Every row comes from one small tree of marks. The marks that hang from a mark follow it in brackets, in alphabetical order. Every link used is in the known rows. Which tree was each row made from?
Known rows
rifis(dorav simad(belog(lide))): [-2.30 -0.47  0.49 -0.22  3.96  0.83  2.53  1.44 -0.97  1.90 -1.65  0.24
  0.96  2.96 -2.30 -0.69 -1.58  0.29  2.06 -3.57 -3.03 -0.49 -2.79]
rifis(dorav simad(belog(lide) nide(bukip))): [-1.56 -1.63  0.33 -0.06  4.45  1.28  4.70  1.34 -2.95  2.45 -1.64  0.21
  1.30  1.30 -1.99 -0.94 -1.88 -0.29  3.61 -2.62 -2.18 -0.33 -2.91]
simad(belog nide(ladod) rifis): [ 0.46  1.96 -0.40 -2.17  0.96  2.28 -0.24  2.67 -2.76  0.86 -2.24  1.35
 -0.43 -0.62 -0.90  2.35  0.33 -0.21  1.58 -2.24 -2.03 -1.11 -3.69]
lide(rifis(dorav simad)): [-0.64 -1.07  0.03 -1.11  0.29  0.23  2.12  0.48 -3.16  1.63 -1.46 -0.51
  1.65  2.10  0.14  0.31 -2.39  2.15  0.88 -0.72 -1.75  0.61 -0.67]
ladod(nide): [ 0.00 -0.92 -0.51  1.34  0.24 -0.81 -1.08 -0.30 -0.58  0.92 -0.84  0.72
 -0.78 -1.46  0.05  1.10  0.83  1.41  0.90 -0.18  0.73  0.23 -0.14]
nide(bukip(belog(lide(rifis))) ladod(buga)): [ 3.31 -0.98  1.21 -1.30 -1.62 -2.82  1.45  1.18 -1.52  1.26 -3.32 -0.75
  1.03 -1.29  0.97  0.21  1.47  0.81  0.76 -0.07  1.71 -1.14 -1.52]
ladod(buga nide(bukip(belog))): [ 0.81 -3.15  0.87  0.20 -1.21 -2.36 -0.05 -0.12 -0.92  1.94 -2.46 -0.30
 -1.18 -2.97  0.69  0.07  1.62  0.47  1.01  0.75  1.84  1.11 -0.81]
bukip(nide): [ 0.03  0.04 -0.08  1.31  0.92 -0.54 -0.44 -1.57  2.05 -1.52  0.11 -0.23
 -0.30 -0.82  0.57  0.42  1.00  1.26 -0.08 -0.50 -0.26 -0.54 -2.75]
nide(bukip(belog) ladod): [ 2.79  0.16  0.79  1.55 -1.46 -1.61  2.30 -0.01 -0.05  0.67 -2.67 -0.27
  0.30 -0.20  1.16 -0.71  1.05  0.74  0.63  1.65  1.46 -0.63 -0.34]
belog(lide(rifis(dorav simad(nide(bukip))))): [ 0.46 -1.66 -0.59 -1.72  3.12 -1.06  3.95  0.93 -3.44  1.60 -1.52 -0.39
  2.33  0.51  0.15  0.08 -2.91  1.47  2.53 -1.21 -0.62 -0.57 -1.74]
dorav(rifis(simad(nide))): [-1.27  0.34 -0.92 -2.46  1.39  2.18 -0.26  0.37 -2.16  0.29  0.07  0.56
 -0.24  0.54  0.10 -0.23 -0.18  1.19  1.89 -0.73 -2.19  0.60 -0.92]
dorav(rifis(simad(belog))): [-1.72  0.88 -0.38 -2.27  1.22  1.03 -1.41  0.25 -0.37  0.26 -1.42  0.76
 -0.25  1.60 -1.18 -0.94  1.35  0.72  1.97 -2.47 -3.40  0.75 -0.67]
belog(lide(rifis(dorav simad))): [-0.33 -0.63 -0.38 -1.80  2.61 -1.26  2.27  1.13 -1.79  1.04 -1.50 -0.19
  1.88  1.96 -0.31  0.25 -2.40  2.08  1.22 -2.04 -1.22 -0.83 -1.77]
nide(bukip(belog(lide)) ladod(buga)): [ 2.46 -0.63  1.43 -0.36 -1.23 -2.43  2.07  1.49 -0.49  1.23 -2.44 -0.72
  0.39 -1.18  0.54 -0.61  2.11  0.13  0.64  0.04  1.73 -0.93 -1.79]
sipok(belog(lide)): [ 0.42  0.28  0.13 -2.23  4.02 -1.63  0.95  0.01  2.07 -0.65 -0.38 -0.14
  2.38  0.78 -0.80 -0.35  0.42 -0.98  1.07 -0.85  0.07 -1.21 -2.90]
bukip(belog(lide(rifis)) nide(ladod(buga))): [ 2.18 -0.07  0.97 -0.61  0.45 -2.76 -1.35  0.38  1.05 -0.55 -2.68 -0.30
  0.16 -1.13  1.24  1.65  1.35  2.21 -0.15 -1.04  0.76 -2.63 -5.58]
simad(belog nide rifis(dorav)): [-1.84  0.38 -0.74 -2.76  2.73  2.26  1.40  2.62 -3.04  1.77 -2.06  1.41
  0.55 -1.14 -1.08  2.61 -2.45 -0.35  2.27 -2.51 -2.48 -0.33 -4.80]
bukip(belog(lide) nide(ladod)): [ 1.76  0.88  0.39  1.76  2.12 -2.45 -0.31 -0.03  2.97 -1.54 -2.30  0.47
 -0.10  0.04  0.98  0.73  1.13  2.21 -0.01 -0.49  1.00 -3.16 -5.23]
lide(rifis(dorav)): [-0.15 -0.92 -0.39 -0.89 -0.37 -0.07  1.22  0.45 -2.30  1.46 -1.38 -0.02
  1.97 -0.21  0.40  1.50 -2.36  1.55  1.09 -0.32 -0.72  0.05 -0.95]
rifis(dorav simad(nide)): [-2.03 -1.65  0.30  0.31  2.16  3.00  3.74  0.93 -3.80  2.27  0.01  0.02
  0.33  1.56 -0.66 -0.08 -3.18  0.59  1.53 -0.56 -2.01  0.18 -2.29]
belog(lide(rifis(dorav simad(nide(ladod))))): [ 0.55 -0.41 -0.18 -1.02  2.25  1.03  2.86  1.96 -3.92  1.90 -1.60  0.09
  1.97  1.63 -0.27  1.19 -2.17  2.08  2.02 -1.67 -0.93 -1.61 -2.82]
bukip(belog(lide) nide(ladod(buga))): [ 1.42  0.03  1.35  0.68  0.79 -2.16 -0.58  0.53  2.02 -0.77 -2.05 -0.14
 -0.60 -0.85  0.84  0.82  2.07  1.60 -0.31 -1.16  0.89 -2.59 -5.75]
dorav(rifis): [-0.69  1.21 -1.16 -1.98 -0.26  0.15 -1.48  0.27  0.26 -0.44 -0.23  0.60
  0.31 -1.18  0.42  0.34  1.11  1.21  1.48 -0.54 -1.15  0.50 -0.11]
bukip(belog(lide) nide): [ 0.79  0.04  0.11  0.45  3.72 -3.28 -0.85 -0.79  3.30 -2.11 -1.82  0.35
 -0.12 -0.21  1.06  0.52 -0.19  1.43 -0.18 -0.62  0.85 -2.44 -4.97]

Which tree is each row?
[ 1.69 -0.37 -0.21 -0.85  3.32 -3.97 -1.50 -0.80  2.38 -1.95 -2.69  0.40
  0.62 -0.45  1.54  1.41 -0.70  2.16 -0.23 -0.75  0.86 -2.54 -4.67] | bukip(belog(lide(rifis)) nide)
[-0.53  1.07 -0.70 -3.45  2.63  1.29 -0.84  1.95 -2.35  0.35 -1.65  1.26
 -0.45 -1.15 -0.89  2.11 -0.78 -1.02  1.37 -2.19 -1.81 -0.36 -3.31] | simad(belog nide rifis)
[-0.45  0.04 -0.16 -1.54  2.86 -0.78  0.34  1.58 -0.79  1.28 -2.50  0.87
  1.97  0.38 -1.49  1.31 -1.46  0.15  2.18 -3.21 -1.51 -1.39 -2.60] | simad(belog(lide(rifis(dorav))))
[ 0.86 -0.35  0.16 -3.75  4.08 -2.16  0.70 -0.08  0.28 -0.39 -1.37 -0.43
  2.79  2.34 -0.50 -0.41 -0.70  0.10  0.85 -1.42 -0.93 -0.94 -2.23] | sipok(belog(lide(rifis(simad))))
[ 3.75  0.20  0.32 -0.14 -0.21 -3.39  1.97  0.65 -0.56  0.31 -3.82 -0.02
  1.60 -0.32  1.26  0.03  0.41  1.59  1.16  0.57  1.97 -1.73 -0.91] | nide(bukip(belog(lide(rifis))) ladod)
[ 0.69  0.31  1.24  1.58 -2.27  0.69 -0.31 -0.22  0.60 -0.20  0.03 -0.95
 -0.78 -1.31  0.23  0.76  3.25  1.33 -0.11 -0.96 -0.47 -0.70 -3.91] | bukip(nide(ladod(buga)))
[ 0.79  0.66 -0.87 -0.94 -0.47  1.38  4.78  2.34 -3.99  2.02 -1.78  0.04
  1.46 -1.77  0.84  1.73 -1.11  1.48  2.60 -0.01 -0.67  0.17 -3.16] | simad(nide(bukip ladod) rifis(dorav))
[-1.66  0.54 -0.78 -3.19  4.11  1.37 -0.92  1.25 -1.36  0.33 -1.10  1.26
  0.15  0.78 -1.52 -0.08  0.42  0.21  3.01 -3.31 -3.05 -0.59 -2.39] | dorav(rifis(simad(belog(lide) nide)))
[-0.35  1.80 -0.64 -2.28  3.29  1.84  1.96  3.96 -2.95  1.84 -2.71  1.58
  1.20 -0.53 -1.46  2.96 -1.28  0.68  2.94 -3.62 -2.26 -1.96 -5.98] | simad(belog(lide) nide(ladod) rifis(dorav))
[ 1.07 -0.29  1.75  1.49 -1.40 -0.46 -0.88 -0.25  1.28 -0.25 -2.08 -0.45
 -1.29 -0.93  1.04  0.80  2.05  1.35 -0.72 -0.03  0.47 -1.35 -4.93] | bukip(belog nide(ladod(buga)))
[-0.45 -1.97  0.16 -1.22  1.77  1.41  3.13  0.52 -4.47  2.75 -2.32  0.00
  1.67  0.89 -0.89  0.18 -2.86  0.37  2.98 -1.43 -2.33  0.43 -1.51] | lide(rifis(dorav simad(belog nide(bukip))))
[-0.31 -1.68  0.89 -1.29 -1.16  3.00  2.34  1.65 -6.09  3.43 -1.07 -0.70
  0.95  0.56 -0.15  1.40 -1.53  1.32  1.38 -0.89 -1.94  0.02 -2.51] | lide(rifis(dorav simad(nide(ladod(buga)))))
[ 2.11 -0.86  1.84  0.52 -3.11 -1.36  1.85  0.67 -1.26  1.52 -2.20 -0.88
 -0.22 -1.10  0.77 -0.63  2.06  0.03  0.34  1.03  1.40 -0.04 -0.90] | nide(bukip(belog) ladod(buga))
[-0.19 -1.20 -0.02 -3.34  5.03 -0.10  2.87  0.68 -2.10  1.29 -1.21 -0.21
  3.49  1.54 -0.69  0.60 -2.96  0.06  2.33 -1.31 -1.36 -1.12 -4.40] | sipok(belog(lide(rifis(dorav simad(nide)))))
[ 1.24  0.29 -0.49 -0.93  0.42  0.09  4.19  2.41 -3.46  1.96 -3.37  0.50
  1.07 -1.51  1.53  1.81 -2.24  1.73  1.97  0.85  0.22 -0.57 -4.16] | simad(nide(bukip(belog) ladod) rifis(dorav))
[-1.39 -1.43  0.36 -1.40  2.25  2.29  1.61  0.94 -4.59  2.61 -2.02  0.52
  1.19  1.37 -1.18  1.17 -3.10  0.30  2.21 -1.98 -3.00 -0.06 -2.36] | lide(rifis(dorav simad(belog nide)))
[-0.65  1.48 -0.41 -2.21  2.66  2.33 -0.62  1.79 -1.96  0.83 -1.50  1.34
  0.16  1.21 -1.46  0.28  1.33  0.95  3.31 -3.18 -3.06 -1.23 -2.57] | dorav(rifis(simad(belog(lide) nide(ladod))))
[ 1.65  0.65  0.82  2.67 -0.13 -0.83 -0.59 -0.81  2.14 -1.12 -2.22  0.31
 -0.68 -0.10  1.40  0.79  0.86  2.11 -0.44  0.66  0.53 -2.00 -4.34] | bukip(belog nide(ladod))
[ 2.29 -0.23 -0.25 -1.40  1.60 -0.86  2.79  0.76 -3.01  0.73 -1.60 -0.42
  1.61  0.81  0.34 -0.07 -0.29  1.46  1.93 -1.09  0.11 -1.08 -0.84] | belog(lide(rifis(simad(nide(bukip ladod)))))
[-2.64 -0.76  0.94  0.57  2.07  1.98  2.45  0.61 -1.63  2.28 -1.48  0.12
  0.41  2.80 -2.11 -0.77 -1.33  0.24  1.68 -2.35 -3.35  0.39 -2.12] | rifis(dorav simad(belog))
[ 0.54 -0.28  0.00 -2.04 -1.73  1.49  4.40  3.09 -4.85  2.69 -1.50 -0.59
  0.91 -2.62  0.44  1.74 -0.07  0.86  2.22 -0.57 -0.95  0.67 -3.74] | simad(nide(bukip ladod(buga)) rifis(dorav))
[ 1.08 -2.95  0.52 -0.43  0.69 -3.50  0.02  0.37 -0.36  1.68 -2.54 -0.16
 -0.67 -3.01  0.45  0.13  1.60  0.83  1.28 -0.23  2.20  0.16 -1.57] | ladod(buga nide(bukip(belog(lide))))
[ 0.78 -0.68  0.02 -3.88  4.97 -0.70  1.36  0.15 -1.48  0.25 -0.97 -0.16
  2.71  1.62 -0.49  0.24 -1.58 -0.56  1.45 -1.09 -0.88 -1.26 -3.21] | sipok(belog(lide(rifis(simad(nide)))))
[ 0.39  0.48 -0.78 -3.30  2.12  0.17  1.30  1.34 -2.41  0.49 -2.05  0.84
  0.17 -1.57 -0.45  0.96 -0.18 -1.09  2.25 -1.71 -1.33  0.36 -2.36] | simad(belog nide(bukip) rifis)
[ 0.49 -0.61 -1.14 -2.99  3.67 -2.10  4.13  2.30 -2.26  0.97 -2.92  0.76
  1.38 -1.77  1.20  1.50 -3.23  1.02  2.11 -0.16  0.57 -0.79 -4.55] | simad(nide(bukip(belog(lide))) rifis(dorav))
[ 1.40 -0.12  0.23 -1.11 -0.25  1.88  0.64  0.40 -4.19  1.22 -1.22 -0.13
  0.50  1.45  0.37  0.79 -1.05  1.19  0.62 -0.28 -1.08 -0.63 -0.65] | lide(rifis(simad(nide(ladod))))
[ 0.35 -2.62  0.39  0.37 -1.91 -1.34  0.42 -0.18 -1.47  2.08 -0.90 -0.70
 -0.80 -3.16  0.04 -0.03  2.63  0.41  1.44 -0.15  0.97  1.65  0.11] | ladod(buga nide(bukip))
[ 1.58 -1.94  0.23 -1.87  1.37 -0.80  1.49 -0.46 -3.48  0.94 -2.40 -0.23
  0.58  0.88  1.19 -0.29 -2.45  0.60  0.87  1.06  0.11  0.04 -0.40] | lide(rifis(simad(nide(bukip(belog)))))
[ 0.01 -0.36  0.53 -1.98  0.79  0.07 -0.69 -0.15 -1.98  0.86 -2.14  0.13
  0.35  2.37 -1.00 -0.19 -0.49  0.22  0.47 -2.03 -2.28  0.19 -0.10] | lide(rifis(simad(belog)))
[-1.52  1.13 -0.60 -2.69  2.98 -0.22 -1.23  0.86  0.19 -0.15 -1.55  0.91
  0.25  1.73 -1.44 -0.90  1.35  1.02  2.18 -3.50 -3.21 -0.10 -1.49] | dorav(rifis(simad(belog(lide))))
[ 1.70 -1.89 -0.50  0.88  2.42 -4.08  0.69 -0.27  0.56  0.59 -2.93  0.67
 -0.02 -1.94  0.79  0.05  0.35  1.63  1.52  0.61  2.46 -0.41 -0.88] | ladod(nide(bukip(belog(lide))))
[-0.98 -0.02 -0.51 -2.29  1.90  1.61  0.63  0.12 -1.92  0.76 -1.40  0.77
  0.29  0.09 -0.80 -0.97  0.75  0.15  3.38 -1.64 -2.86  1.06 -0.77] | dorav(rifis(simad(belog nide(bukip))))
[ 1.41 -2.01 -0.14  1.65  0.48 -2.78  0.56 -0.78  0.13  1.03 -2.81  0.60
 -0.63 -2.08  1.02  0.00  0.54  1.30  1.29  1.40  1.96  0.49 -0.04] | ladod(nide(bukip(belog)))
